Each row was made from one small tree. The marks that hang from a mark follow it in brackets, in alphabetical order. Every link used is in the known rows. Write each row's tree.
Known rows
fodem(vavi): [ -7  -7 -18   4   3   5  -5   0  -3   1  -1   5  -5 -15  -5   8   1  12
  -9   3   0   4   5 -21  10 -10   5  -2  -1  -3   5   6   1 -15  23]
natu(vavi(fodem lisi(nuzanez))): [-17  -4   3  18  -8   6   6 -11   1  -7  -1   1   2 -10  22   8  -2 -14
   0  -1   8 -10   4   3 -10  -8   1   6  29   7   4  -2  -6 -13   4]
mozan(fupi(tufus) sodez): [  6  23 -11   6  -5   3  24   7 -23   5   8  18  14  -1   3 -12 -17  14
  16 -10  11   1  -2  40  -3  11  -7  -4 -26  -8  11 -15  22   3  22]
natu(vavi(fodem(sodez) lisi(nuzanez))): [-18 -11   5  16 -15   5   4 -16   3  -8  -6  -1  -5  -9  20   7  -6 -21
  -2   2  12  -9  -1   1  -8 -13   2   7  27   9   5  -2 -12 -26   3]
sodez(lanute lerav mozan(fupi(tufus))): [  4 -21  24  -2  -2   0   5 -18  -4   6 -11  19  22 -27  11 -13 -22 -18
 -20   4  30 -11 -28  44  -3  -1  -4  14   0  -3   8 -18  13  -7  72]
fodem(sodez(mozan) vavi(lisi(nuzanez))): [-12 -29   3   1 -13   0 -21 -19   2   6 -20   6 -12 -32  -5  13 -19 -10
 -14   7  -1  -3  -9 -26  10 -27  11   9 -22   4   8  -4 -19 -45  34]
donafe(nuzanez(lisi(vavi(fodem(sodez))))): [ -8  27  13  14  -5  -3  -4   5   3  -4   0 -14   3   4  -7   1  -1 -24
  22  10  -1  -7 -11  -1 -14 -12  -3   9 -10  -1 -10  12  -9 -27  12]
vavi(fodem(sodez(lerav)) lisi): [ -7 -15  -1   7 -15   3  -4 -17   2   4 -13  -1   1  -8  27   1  -8 -27
 -19  -9  -1 -13  -2  -6  -7  -1  10  15  -5  22   6   0 -26 -33   1]
nuzanez(donafe lisi(vavi(fodem))): [-14  46  30  19  12   2   2  13  -3   2   3 -16  19   8   2  -9  13   7
  15   2  -8 -15   5  11   3 -19   4  16  31  -1  -3  11  12 -34 -11]
sodez(lanute lerav mozan): [  0 -24  32  -3  -1  -2 -12 -18   5   1 -13  12  13 -25   6  -7 -14 -24
 -28   8  21  -9 -28  36  -1  -9  -2  14   0  -3   4 -11   5  -5  45]
lanute(nuzanez sodez(lerav)): [ 21 -31  -2   7  -6   1  -6  -8   6  -9   5  19  10  10  17 -21   6  -3
  15   5   6  -1 -17  39  -4   0  -5   9 -37   6   3   8  14   0  17]
donafe(nuzanez(lisi(vavi))): [ -4  32  12  14   2  -4  -4   8   3  -3   5 -11   7   4 -11  -1   1 -13
  27   9  -4  -5  -8   7 -14  -9  -3   8 -10  -3 -11  12   0 -13  15]
fodem(sodez(lerav) vavi(lisi)): [ -4 -37 -18   5 -12   1 -12 -22   4   0 -11  10 -10 -18   3   2 -10  -9
 -20  -1   9   2  -5  -8   9 -15  15  12  -3  11   9   8 -13 -43  28]
nuzanez(donafe lisi(vavi(fodem(sodez)))): [-15  41  31  18   7   1   0  10  -1   1  -1 -17  14   9   1  -9  10   1
  13   3  -5 -14   1   9   4 -22   5  16  30   1  -3  11   8 -43 -13]
lanute(sodez(mozan)): [ 11 -22   8  -4   2   0 -18 -13   7   2   0  12  -1  -9   6  -6  -5   2
   2   7  -6  -3  -7   7  11  -9  -9   0  -3   6   4  -3   1  -4  22]
tufus(fupi): [ -2 -16  -5   2  -7   4 -15   5  -4   5   6  -4  -1   1  -4   0   7  11
  -2   7   3  -1  -9 -10  10 -14   3   0   3  -1   3  -6  -8  -7  -3]
sodez(lerav mozan(fupi)): [  4 -28  17  -5  -8  -6  -5 -15  -1   2 -10  15  19 -19   8  -8 -19 -15
  -5   1  14  -9 -21  23   8 -14  -6  16  -2   1   9 -11   8 -18  41]
vavi(lisi(nuzanez)): [ -5  -1  11   9   0  -2  -3  -7  -3   7  -6   2   3 -13   9   6  -4  -1
   5 -10  -9  -6   7   8  -8   5  11  10 -18   8   1  -5  -7   4   8]
fodem(sodez): [ -2 -16   2  -4 -15  -1  -5  -9   4  -3 -10  -3 -13   4  -4  -2  -6 -16
  -5   5   9   3 -10  -6   2  -9   2   1  -4   3   1   0 -12 -27  -4]
lisi(nuzanez): [ -8  -9  17   4  -2   0   1   3  -5  -1  -9  -4  -1  -8   1  12   0  -8
  16  -3   6   3  -4   1  -8  -2   2   8 -14  -6  -3  -8   1   7  12]
lisi(nuzanez(donafe) vavi(fodem(sodez))): [-13   7  30  17  -3   1  -2   9  -7  -3 -22 -20  -4  -8   4  14  11 -19
  24   0  -1  -7   3 -14  -1 -21   3  17 -14  -9 -13  -5   7 -25  12]
lerav(sodez(lanute(nuzanez) mozan(fupi))): [  4   2  21   7 -10   6  -6   1  -3   7  -3  11   2 -20 -13 -10 -20  -2
 -13   2  16  -3 -19  53  -5  -7  -7   3 -60  -5   8  -7  21 -23  32]
lisi(nuzanez vavi(fodem)): [ -8   7  15  13  -3   5  -4   8 -10  -1 -19 -17   0 -14   6  21   9 -18
  27  -3  -8  -4   1 -27  -4 -15   1  10 -25 -13 -14  -7   8   2  18]
sodez(lanute lerav mozan(fupi)): [ -1 -19  33  -2  -5  -1  -5 -19  -4   6 -15  17  18 -26   7 -15 -17 -18
 -26   5  26 -10 -28  46   4  -6  -3  14  -6  -1  12 -13  12 -14  64]
sodez(lanute mozan(fupi(tufus))): [ -1   3  25  -3  -1   2   4 -10  -8  12 -10  12  15 -25   1  -9 -21  -6
 -19   9  16 -11 -19  25   0   0  -5   1 -11  -5   8 -19   8  -5  61]
nuzanez(donafe): [ -6  10  20   8   9  -4   7   7   1  -1   3  -2   4   5   0  -9   9  11
  -1   1   3  -6   9  24   4  -2   0  10  17   3   2   2   8 -20  -5]
lerav(sodez(lanute mozan)): [  2  -3  18   3  -3   6 -12  -2   4   5  -2   5  -6 -24 -15   0 -19  -5
 -19   0  13   0 -13  40  -3  -8  -5   2 -33  -5   3  -7  13 -16  23]
mozan(fupi sodez(lerav)): [  3   8   2   7 -11   0  10   0 -20   2   3  21  13  -1   5 -17 -11   5
   6 -12  15   3  -9  55   5   4  -5   6 -27  -4  15  -8  24  -8  17]
donafe(nuzanez(lisi(vavi(fodem)))): [ -8  32  12  16   0  -2  -3   9   2  -3   3 -14   8   3  -5   1   1 -18
  23   8  -4  -8  -8   0 -15  -9  -3   8  -9  -2 -11  12  -4 -18  15]
vavi(fodem): [ -9   2   0   4  -5   7   2   2  -3   2  -6  -6   2  -2  17   6   1 -13
  -8  -2  -1  -7   1 -19  -4  -1  -1   3   2   5   2  -1 -12 -13  -2]
fodem(sodez vavi): [ -9 -23 -16   0 -11   4 -10 -10   0  -1 -11   3 -18 -11 -10   6  -6  -4
 -13   7   8   7  -5 -27  12 -20   8   0  -5   1   7   7 -10 -41  20]
donafe(nuzanez(lisi)): [ -8  24  14  11   1  -4   0   6   5  -3   8  -7   7   6  -8  -4  -3 -13
  18   8   2  -4 -11  14 -16  -2  -3   7  -4   2  -5  11  -7 -15  11]
lerav(sodez(lanute(nuzanez) mozan)): [  5  -1  19   6  -7   6 -11   1   4   3  -2   7  -2 -20 -13  -5 -18  -6
 -13   4  12  -3 -19  46  -8 -10  -6   2 -55  -7   3  -5  16 -17  19]
lisi(nuzanez vavi(fodem(sodez))): [ -9  -1  16  11 -10   4  -7   4  -8  -2 -25 -19  -7 -12   4  20   5 -26
  25   0  -4  -3  -4 -30  -3 -19   2  10 -27 -12 -14  -6   2 -11  16]
lerav(sodez): [  6  -3  -6   6  -4   6  -3   6   3  -1   6   1 -10  -7 -13   3 -10   4
  -1  -9   7   6  -1  27  -5  -2  -3   1 -26  -1   0   2  13 -13  -3]

Which tree is each row?
[-12  15  29  19   4   2   1  13  -9  -2 -17 -19   3 -10   7  15  14 -11
  26  -2  -6  -9   8 -11  -2 -16   1  16 -12 -11 -13  -5  13 -12  14]
lisi(nuzanez(donafe) vavi(fodem))
[ 14 -37   8  -2  -3  -1 -12 -19   3   1  -2  20   8 -10  14 -14  -8  -3
   1   2   7  -4 -14  28  13  -7  -9   9  -2   9   9  -4  10 -10  43]
lanute(sodez(lerav mozan(fupi)))
[  5  -5   8   2  -8   4  -8   1   0   5   0   7  -2 -20 -13   0 -23   2
  -4  -5   7  -1  -9  31   3 -11  -8   3 -35  -2   6  -7  15 -25  18]
lerav(sodez(mozan(fupi)))
[-12 -19   6   2 -10   3 -21 -23   2  10 -18   9 -12 -32  -6   2 -18  -9
 -36  11   5  -5 -11 -10  12 -21  12   3 -18   6  12  -2 -16 -46  45]
fodem(sodez(lanute mozan) vavi(lisi))
[  1   1  19   4  -6   7  -7  -2  -2   8  -4   9  -3 -24 -14  -5 -21  -1
 -18  -2  16  -1 -14  46   0  -5  -6   2 -38  -3   8  -9  18 -23  35]
lerav(sodez(lanute mozan(fupi)))
[-14 -20  -2   9  -8   1 -10 -13  -1   4 -14   3 -15 -18  -3   7  -6  -1
 -10   1   3   1   3 -13   8 -16  15  10 -12   8   8   4 -13 -46  24]
fodem(sodez vavi(lisi(nuzanez(donafe))))
[ -4  35  24  19   0   0   4  16  -2  -3   3  -6  23  14   5 -17  11   3
  22   9  -6 -14  -8  21  -8 -16   1  13 -23  -4  -2  11  15 -26 -13]
lanute(nuzanez(donafe lisi(vavi(fodem))))
[-11  -5   9   4 -18   2  -7 -18  -2  11 -17   0   2 -15  22   0 -16 -22
 -20  -4  -7 -18  -3 -14   0  -7   6  10 -17  20  11  -6 -27 -41  11]
vavi(fodem(sodez(mozan(fupi))) lisi)
[  2 -39  13  -9 -17  -5 -13 -20  10  -5 -16   4  -3 -10   1  -2 -17 -30
  -9   7  15  -3 -25   4   4 -22  -2  12   0   3   2  -6 -12 -34  12]
fodem(sodez(lerav mozan))
[ -1   9  -2   7  -9   4  -7   1  -3  -1 -15 -15  -5  -4   3   9   5 -17
   9   3 -10  -6   0 -31   4 -18   1   3 -13  -5 -11   2   0 -19   4]
lisi(vavi(fodem(sodez)))
[  2  29   2   8  -3   6  23   5 -25   8   5  20  13  -6   3 -17 -15  12
   1  -7  20   0  -7  55  -5  17  -5  -5 -30 -10  13 -16  25   5  38]
mozan(fupi(tufus) sodez(lanute))
[  3   9  13  10  -6   1   2   2  -9  -4   2  17   9  -1   4 -16  -5  -6
  -5  -1  17   2 -18  64  -9   3  -2   5 -41 -10   7  -4  21   6   5]
mozan(sodez(lanute(nuzanez) lerav))
[-10  -8 -11  10   3   4  -7  -5  -5   6  -5   7  -3 -23   1  12  -2  11
  -6  -4  -7   0  10 -16   5  -5  13   5 -14   3   6   3  -3 -12  30]
fodem(vavi(lisi(nuzanez)))
[ -5  23  25  10  -1   5   1   2  -3   3  -1   4  12   3   1 -17   2  -4
  -9  10  11  -5 -18  35 -12   3   4   2 -25  -4   4   4   9  -2  13]
sodez(lanute(nuzanez(lisi)))
[ -8   4  21  13   4  -4   1  -4  -3   7  -4   0   5 -10  10   1   0   4
   4  -9  -7  -9  11  19  -6   4  11  15 -10  10   2  -4  -3  -6   6]
vavi(lisi(nuzanez(donafe)))
[-18   6  21  17  -1   3   3  -2  -5   8 -10  -6   7 -13  26   7   1 -10
  -4 -12  -8 -16  12   1 -10   4   9  18  -9  15   4  -5 -15 -19   4]
vavi(fodem lisi(nuzanez(donafe)))
[-13  -3  16   5 -15   4 -11 -19   1  11 -19  -2  -1 -18  21   1 -14 -26
 -30   0  -4 -18  -6  -8  -4  -4   9   9 -14  18   8  -6 -28 -35  13]
vavi(fodem(sodez(lanute mozan)) lisi)
[-19  -4  22  14 -11   2   0  -8  -3   6 -17  -8  -2 -10  23   6  -3 -21
  -7  -8  -2 -14   5  -3  -8  -3  11  19 -11  17   5  -5 -23 -37   1]
vavi(fodem(sodez) lisi(nuzanez(donafe)))
[ -5   9  45   4  -1  -3  -7  -3   1   4 -10   8  14 -14  -1 -16  -8  -8
 -19  19   9 -15 -21  38  -3 -11  -4   7 -34  -7   5  -9   9 -15  28]
sodez(lanute(nuzanez(donafe)) mozan)
[  4 -15  17   8  -4   2   3  -7   1  -5  -5  12  13  -2  11 -18   2 -17
 -15   5  25  -3 -24  51 -14   6   3  12 -25  -2   3   2  14   2  29]
sodez(lanute(nuzanez) lerav)
[-12 -24  -8   6 -11   3 -12 -15  -2   4 -15   4 -16 -20  -4  10  -9  -5
 -10   0   2   3  -1 -21   7 -16  15   7 -18   7   7   3 -16 -39  26]
fodem(sodez vavi(lisi(nuzanez)))
[ -5  13  29  17   7  -3   0  12  -7  -2 -13 -14   1  -8  -5  10  13  -1
  32   0  -5  -4   7   2   0 -16   2  14 -14 -15 -14  -4  21  -3  15]
lisi(nuzanez(donafe) vavi)
[-14   2  11  13  -5   5   0  -5  -6   8 -12  -5   5 -15  26  12  -3 -16
  -3 -12 -10 -13   7 -11 -12   5  10  13 -17  14   3  -6 -19  -8   7]
vavi(fodem lisi(nuzanez))
[ -1  14  14   9  -9   2  10  -2 -22   5  -1  23  12  -5   4 -22 -10   3
  -9  -9  24   2 -14  71   3  10  -3   5 -30  -5  18  -9  28  -6  34]
mozan(fupi sodez(lanute lerav))
[  1   0  -2   8  -9   3  -7  -2  -2  -3 -16 -13  -3  -4   6   8   5 -21
   9   1  -5  -6  -3 -24   3 -18   1   7  -9  -4 -11   2   2 -19   8]
lisi(vavi(fodem(sodez(lerav))))
[  7   5  33  10   3  -2 -11  -1   7  -2   8  13  22   9   9 -27   2   9
  18  15  -5 -13 -18  42   2 -19  -7  12 -21   5   8   7  13 -26   6]
lanute(nuzanez(donafe lisi) sodez(mozan))
[ -9  27  17   7  -2   4 -11   1  -1   3  -7 -14  12  -1   0   2  -3 -12
  13   6 -10 -10 -12 -18   2 -26   2   7  11  -4  -4   5  -2 -26  -4]
nuzanez(lisi(vavi(fodem(sodez(mozan)))))
[ 11  -7  21  16   3   0  -2  -1   7  -8  12  15  22  19  17 -32  11   6
  20   6   8  -8 -16  60  -4  -8  -2  19 -11   9   7  15  20 -21   5]
lanute(nuzanez(donafe lisi) sodez(lerav))
[  4 -22  35   1  -6  -3 -10 -14   5  -1 -12  15  19 -19   9 -14 -13 -26
 -20  13  21 -11 -35  46  -8 -11  -3  15 -31  -6   4  -9  10  -7  41]
sodez(lanute(nuzanez) lerav mozan)
[ -8 -24  -6  -1 -12   0 -21 -21   4   7 -15   7 -11 -28  -6   7 -19  -6
 -21   8  -3  -4  -6 -26  14 -26  10   5 -14   7  10  -1 -20 -48  29]
fodem(sodez(mozan) vavi(lisi))
[-12 -20  -3   9 -15   6   6 -13   6 -15  -3   1  -4   0  17   2  -3 -25
  -6   7  23  -4 -10   2  -3 -17  -5   4  45   4   4   2  -5 -30   1]
natu(vavi(fodem(sodez(lerav))))
[  4 -17  36   2 -11  -2  -3 -14  -4   4 -14  21  24 -20  10 -22 -16 -20
 -19  10  26 -13 -36  55  -4  -7  -4  15 -38  -4  12 -11  17 -15  61]
sodez(lanute(nuzanez) lerav mozan(fupi))
[  5  -1  13   4  -5   8   0  -1  -3   8  -1  10   0 -25 -12  -4 -24  -1
 -14  -2  19  -2 -14  45  -5  -3  -7   2 -35  -5   6 -12  18 -17  41]
lerav(sodez(lanute mozan(fupi(tufus))))
[  1  -3   3   5 -10   2 -12  -4   0  -2 -18 -12  -1 -10   5   9  -1 -24
   7   4  -7  -8  -7 -27   5 -24  -1   8 -10  -6 -10  -2   1 -22  12]
lisi(vavi(fodem(sodez(lerav mozan))))
[  5   5   8  11  -6   9  -2   6   1   1   3   6  -6  -8 -11  -7  -8   0
 -10  -2  15   3 -11  50 -12   2  -2   1 -51  -4   2   2  19 -11  11]
lerav(sodez(lanute(nuzanez)))
[-11 -21  17  -1 -16   5  -7 -14   3   1 -20  -3  -1 -12  17   1 -11 -37
 -25   5  16  -9 -20  -5  -2 -12  -1  11   1   6   4  -6 -18 -34  18]
vavi(fodem(sodez(lanute lerav mozan)))
[  0   7  12   7  -2   2   0  -1  -9  -2   2  15   5  -6   3 -11  -6  -6
 -11  -4  17   4 -13  57  -4   5  -2   4 -20  -8   7  -6  18   6   7]
mozan(sodez(lanute lerav))
[  3   7  15  14  -2   8   1   9   1   1   4   5  -4  -6 -12 -10  -6   3
 -10  -2  16   1  -8  58 -11   1  -2   4 -46  -3   3   3  22 -19   9]
lerav(sodez(lanute(nuzanez(donafe))))
[-10  45  31  17  14  -2   1  13  -1   1   6 -12  17   9  -6 -12  12  13
  19   3  -7 -11   4  20   5 -18   4  14  30  -3  -4  11  18 -28 -11]
nuzanez(donafe lisi(vavi))
[-13   0  -5  15  -8   6   6 -12   3  -6   3   2   3  -6  21   2  -2 -10
  -8   1   5 -11   6   3  -5  -8   0   3  37  10   6   2  -6 -17  -1]
natu(vavi(fodem lisi))
